Each row comes from the steps of one path. Every step used is in the known rows, and no mark comes twice. Write the path behind each row, first mark first.
Known rows:
zige-virilev: [-24  18  -7  15  40 -26 -35  21 -34   2  10  -3  30 -32 -24 -22   8 -46
  -4 -13  -9  -3]
resa-zige-virilev: [-38  12  21  12  51 -40 -42  18 -41  -6   1 -22  21 -31  -8 -35   1 -16
 -30 -16 -11   6]
zige-virilev-resa-rutipiv: [-47  20   1  18  42 -29 -45  23 -48   4   8 -21  35 -37 -23 -18  18 -48
 -27 -18  -4  18]
zige-virilev-resa-rutipiv-pusak-divinub-tadi: [-19  37 -18  67  63 -24 -65  61 -48  -5 -14  12  35 -34 -60 -10  27 -34
 -38 -11  10  44]
virilev-zugadu: [-27  20 -23   3  18   3 -18  32 -20  11   1  -2  30 -44 -27 -20   5 -37
  -2 -20  -8  -2]
resa-rutipiv-pusak-virilev-zugadu: [-20  15 -53  18 -13   8 -56  55 -43  12  11 -13  -3 -71 -29 -26  -4 -35
 -50  -1  11  40]
virilev-resa-rutipiv-pusak-divinub-dazu: [-43  24 -57  54  41 -14 -34  54 -42   1   0   9  26 -39 -76  -1  18 -23
 -40 -60 -16  58]
pusak-divinub: [-11  31 -22  23  35 -15 -31  62 -17  13 -14  11  21 -34 -40 -18 -13 -18
  -1 -39 -14  14]
virilev-zugadu-rutipiv: [-52  22 -13  -2  26  -8 -29  52 -13  22   3 -14  34 -25 -32 -13  11 -35
  -8 -32  -3  -1]
zugadu-rutipiv-pusak-virilev-resa-zige: [-74  13   6   1  24 -14 -59  68 -28  21  -2 -41   5 -24 -19 -31   5 -16
 -61 -30  13  33]
rutipiv-pusak-virilev-zugadu: [-17  19 -50  10 -13  23 -38  48 -21  15   6  -5   3 -63 -37 -24  -2 -45
 -30   2   9  19]
zugadu-rutipiv-pusak-divinub-zige-virilev: [-37   4 -54  23  30 -32 -50  62 -28  17  -7  -1  20  -5 -72   3  16 -59
 -11 -52  10  44]
zugadu-resa-zige: [-64   1  20  10  49 -29 -33  48 -37   5  -5 -25  23 -26   6 -23   2   2
 -24 -43  -2   7]
divinub-virilev: [-32   7 -19 -18  23 -20 -30  44 -23  17   5  11   0 -38  -5 -32 -12 -39
   4 -29  -7   2]
zugadu-rutipiv-pusak: [-49   9 -20   8  37 -35 -60  67 -28  22  10   2  11 -10 -35 -19  11 -28
 -31 -62   3  22]
zige-virilev-zugadu-rutipiv-pusak-divinub: [-29  34 -32  33  44 -13 -67  57 -12  21 -17 -12  27 -26 -80  -6  20 -57
 -32 -30  -8  31]
rutipiv-pusak: [-24   8 -29  15  28 -25 -48  48 -34  11   8  15   8 -28 -30 -25   4 -31
 -28 -48   0  23]
resa-zige-virilev-zugadu-rutipiv-pusak: [-60  12   5  13  47 -33 -70  33 -31   9  -2 -35  19 -23 -40 -27  22 -35
 -61 -28  -4  28]
virilev-resa: [-44  21  -4   3  33  -8 -18  38 -22  14   0  -3  35 -27 -21 -19  11 -40
  -5 -35  -3   1]
pusak-virilev-zugadu-resa-zige: [-57  13  -2   5  10  17 -22  48 -23  10  -8 -46  18 -60   0 -23  -5 -13
 -26   8   7   6]
rutipiv-pusak-divinub: [ -7  24 -36  31  35 -19 -55  68 -20  15 -13  18   7 -32 -55 -20  -4 -24
 -26 -53  -8  36]
divinub-rutipiv-pusak-virilev: [  6  -5 -64  -2  11  18 -38  70 -16  -2   7   2  -4 -46 -21 -39  -1 -47
 -33   1  33  32]

Write each row's path:
[-63   8  10   7  36  -7 -25  38 -25   9 -11 -32  30 -40  -5 -19   9 -11
 -24 -29  -4   7]	virilev-zugadu-resa-zige
[-37  25 -16   0   6  16 -14  48 -22  15   3 -17  25 -48 -14 -24  -2 -42
  -5   1   7   3]	pusak-virilev-resa
[-15   8 -74  35   6 -15 -50  41 -44   4 -10  -5  17 -47 -74   0  15 -63
 -29 -29  11  60]	resa-rutipiv-pusak-divinub-zige-virilev-zugadu
[-36  17 -34   1  40 -29 -71  91 -11  34 -12  11  -9 -19 -48 -19  -5 -37
 -25 -61  -6  38]	zugadu-rutipiv-pusak-divinub-virilev
[-42  23   2  12  44 -12 -27  18 -26   7   3 -13  43 -27 -31 -16  20 -60
  -7 -14  -5   0]	zige-virilev-resa
[-25  -4 -28  -7  26  13 -40  62 -17  -3  -9 -29   1 -41 -12 -46   5 -31
 -61  -1  34  41]	divinub-rutipiv-pusak-virilev-resa-zige
[-40  18 -49  11  18  -5 -18  48 -15  16 -15 -18  42 -21 -70   9  14 -64
  14 -25   5  20]	pusak-divinub-zige-virilev-zugadu-rutipiv
[-48  12  -3   7  15  -4 -45  49 -31  11  -4 -26   0 -45 -15 -39  -1 -19
 -56 -17  10  34]	rutipiv-pusak-virilev-resa-zige
[-35   4 -68  31  17   5 -31  44 -21  11 -20  -9  32 -34 -72  16  28 -77
  -4 -31  14  39]	rutipiv-pusak-divinub-zige-virilev-zugadu-resa
[-53   8 -36 -18  18 -12 -57  61 -11  34   3  -2  -3 -29 -38 -23  10 -56
 -28 -42   0  23]	divinub-virilev-zugadu-rutipiv-pusak
[-48  15 -30  14  -2  18 -32  58 -39  13   6 -33  19 -71  -7 -10  -1 -31
 -20   8  11  17]	pusak-virilev-zugadu-resa-rutipiv
[-20  27 -36   1 -10  28 -14  43 -19  13   5 -13  16 -65 -22 -24 -12 -41
  -3  17   2  -3]	pusak-virilev-zugadu
[-11  12 -73  26   7   0 -30  36 -23   7 -17   1  22 -38 -79   1  15 -72
 -10 -26   9  41]	rutipiv-pusak-divinub-zige-virilev-zugadu
[-35  11 -33  45  43 -29 -73  84 -42  16 -12  -1   9 -37 -41  -6   6 -16
 -42 -61   1  54]	zugadu-resa-rutipiv-pusak-divinub
[-19  44 -26  52  58 -11 -59  71 -18   6 -16   9  42 -22 -77  -4  29 -40
 -18  -5   6  20]	zige-virilev-zugadu-rutipiv-pusak-divinub-tadi
[-52   3 -33  25  22 -12 -59  54 -44  16   2 -12  16 -47 -28  -8  21 -36
 -46 -42   7  40]	virilev-zugadu-resa-rutipiv-pusak
[-51   1 -32   0  18 -11  -2  13 -32   5   3 -13  43 -20 -33  -3  25 -76
  14 -22  13   9]	divinub-zige-virilev-resa
[-50   5 -28  33  34 -17 -70  34 -47   6   4 -22  24 -48 -36  -4  33 -58
 -45 -21   7  35]	zige-virilev-zugadu-resa-rutipiv-pusak
